Every row comes from one small tree of marks. The marks that hang from a mark follow it in brackets, in alphabetical order. Every link used is in the known rows. Which tree was each row made from?
Known rows
zavir(suzif(fifin gomap)): [-0.19 -0.33  0.15  0.20 -0.04 -0.21  0.04  0.06 -0.16 -0.15  0.03  0.00
  0.14 -0.07  0.06  0.30  0.09]
bitases(sunu(pebis(gomap))): [ 0.77  0.34 -0.22 -0.08  0.43  0.22  0.03 -0.16  0.14  0.10 -0.13 -0.20
  0.18  0.14  0.01 -0.05 -0.23]
zavir(gomap): [ 0.29 -0.12  0.02  0.04  0.11  0.04  0.08  0.05 -0.17  0.18 -0.08 -0.05
  0.12  0.07  0.26 -0.07  0.10]
bitases(sunu): [ 0.68  0.10 -0.15 -0.13  0.08  0.05 -0.01 -0.07  0.06  0.13 -0.06 -0.06
  0.22  0.05  0.17 -0.02 -0.03]
zavir(gomap(pebis) suzif(fifin vugub)): [-0.55 -0.43  0.03  0.06 -0.14 -0.29  0.06  0.19 -0.25 -0.07 -0.04  0.02
  0.11  0.04 -0.02 -0.13  0.26]
gomap(pebis): [ 0.11  0.05 -0.26 -0.14 -0.01  0.16  0.04  0.04  0.05  0.04  0.01 -0.02
  0.00 -0.17  0.13 -0.05  0.06]
gomap(pebis suzif(vugub)): [-0.42 -0.02 -0.11 -0.09 -0.23  0.05 -0.03  0.00  0.10 -0.12  0.10  0.09
 -0.14 -0.05  0.01 -0.15  0.04]
suzif(gomap(pebis)): [ 0.10 -0.01 -0.17 -0.03 -0.08  0.23  0.09  0.06  0.00 -0.14  0.04  0.00
 -0.04 -0.28  0.11  0.05  0.15]
suzif(gomap vugub): [ 0.10 -0.08  0.17  0.08 -0.13  0.07  0.13  0.07 -0.06 -0.25 -0.03  0.13
  0.02 -0.16  0.12  0.10  0.12]
bitases(sunu(pebis(gomap(suzif)))): [ 0.58  0.32 -0.19 -0.04  0.37  0.20 -0.02 -0.20  0.17  0.09 -0.07 -0.19
  0.11  0.20 -0.02 -0.06 -0.26]
sunu(gomap): [ 0.41  0.18  0.09 -0.05  0.12  0.05 -0.03  0.03  0.03  0.12 -0.08 -0.06
  0.08 -0.10  0.09  0.01 -0.08]
suzif(fifin gomap(pebis) vugub): [-0.28 -0.13  0.02  0.02 -0.27 -0.01  0.10  0.17 -0.08 -0.29  0.05  0.22
 -0.09 -0.23  0.00  0.12  0.27]
bitases(sunu(gomap(suzif) pebis)): [ 0.65  0.37 -0.07 -0.21  0.22  0.10 -0.07 -0.18  0.19  0.15 -0.07 -0.14
  0.06  0.15 -0.15 -0.08 -0.28]
zavir(gomap suzif(fifin(vugub))): [-0.26 -0.46  0.20  0.25 -0.01 -0.26  0.06  0.01 -0.29  0.12 -0.03 -0.02
  0.10  0.17  0.01  0.04  0.11]
sunu(pebis(gomap(suzif(vugub)))): [ 0.12  0.28  0.02  0.10  0.38  0.21  0.04 -0.14  0.13 -0.04 -0.07 -0.11
 -0.05  0.16 -0.05  0.02 -0.29]
zavir(gomap suzif(fifin vugub)): [-0.36 -0.46  0.24  0.18 -0.06 -0.37  0.07  0.15 -0.30 -0.03 -0.07  0.03
  0.18  0.16  0.06  0.00  0.19]

Which tree is each row?
[-0.10 -0.16  0.23  0.13 -0.20 -0.09  0.10  0.12 -0.13 -0.24  0.01  0.23
 -0.02 -0.13  0.06  0.25  0.19]	suzif(fifin gomap vugub)
[-0.42 -0.06 -0.16 -0.05 -0.18 -0.01 -0.08  0.00  0.07  0.01  0.16  0.07
 -0.15 -0.03  0.02  0.04  0.05]	gomap(pebis suzif(fifin))
[ 0.57  0.25 -0.26 -0.25  0.05  0.11 -0.06 -0.02  0.13  0.12 -0.06 -0.11
  0.14 -0.09 -0.01 -0.21 -0.01]	bitases(sunu(gomap(pebis)))
[-0.06  0.07  0.22  0.09 -0.06 -0.05 -0.11 -0.09  0.04  0.12  0.04  0.05
 -0.13  0.03 -0.08  0.06 -0.11]	sunu(gomap(suzif(fifin(vugub))))
[ 0.31  0.35  0.11 -0.10  0.26  0.13 -0.04 -0.14  0.16  0.10 -0.06 -0.12
 -0.10  0.10 -0.16  0.03 -0.34]	sunu(gomap(suzif) pebis)
[-0.32  0.10  0.03 -0.08 -0.17 -0.06 -0.10  0.07  0.07 -0.04  0.06  0.08
 -0.14 -0.09 -0.12 -0.09  0.02]	sunu(gomap(pebis suzif(fifin vugub)))
[ 0.06  0.28  0.23 -0.07  0.13 -0.04 -0.03 -0.07  0.10  0.01 -0.05  0.02
 -0.14  0.13 -0.24  0.08 -0.25]	sunu(gomap(suzif(fifin vugub)) pebis)
[-0.19  0.06  0.00  0.29  0.20  0.08 -0.09 -0.05  0.03  0.01  0.05 -0.07
  0.00  0.08  0.15  0.09 -0.09]	pebis(gomap(suzif(fifin)))
[-0.57 -0.08 -0.06 -0.04 -0.28 -0.08 -0.05  0.05  0.05 -0.11  0.13  0.17
 -0.17 -0.02 -0.04 -0.03  0.10]	gomap(pebis suzif(fifin vugub))
[-0.24 -0.34 -0.13  0.02  0.02 -0.09  0.06  0.10 -0.19  0.04 -0.03 -0.15
  0.15  0.01  0.07 -0.19  0.16]	zavir(gomap(pebis) suzif)
[ 0.45  0.30  0.03 -0.18  0.12 -0.03 -0.06 -0.12  0.15  0.07 -0.07 -0.04
  0.03  0.18 -0.21 -0.05 -0.21]	bitases(sunu(gomap(suzif(fifin vugub)) pebis))
[-0.17 -0.13 -0.02  0.10 -0.22  0.13  0.10 -0.01 -0.06 -0.09  0.10  0.15
 -0.20 -0.21 -0.07  0.16  0.18]	suzif(fifin(vugub) gomap(pebis))
[-0.48 -0.09 -0.09  0.02 -0.23  0.04 -0.05 -0.10  0.07  0.04  0.17  0.12
 -0.25  0.00 -0.08  0.00  0.02]	gomap(pebis suzif(fifin(vugub)))
[-0.20  0.12 -0.05 -0.08 -0.09 -0.01 -0.13  0.03  0.08  0.06  0.07  0.00
 -0.13 -0.10 -0.07 -0.04 -0.02]	sunu(gomap(pebis suzif(fifin)))
[ 0.00  0.12  0.21  0.00 -0.05 -0.03 -0.09 -0.01  0.07  0.00 -0.01  0.03
 -0.04 -0.01 -0.01 -0.06 -0.10]	sunu(gomap(suzif(vugub)))
[-0.39 -0.40 -0.07  0.06 -0.03 -0.22  0.04  0.15 -0.24  0.05 -0.01 -0.07
  0.13  0.04  0.03 -0.06  0.21]	zavir(gomap(pebis) suzif(fifin))
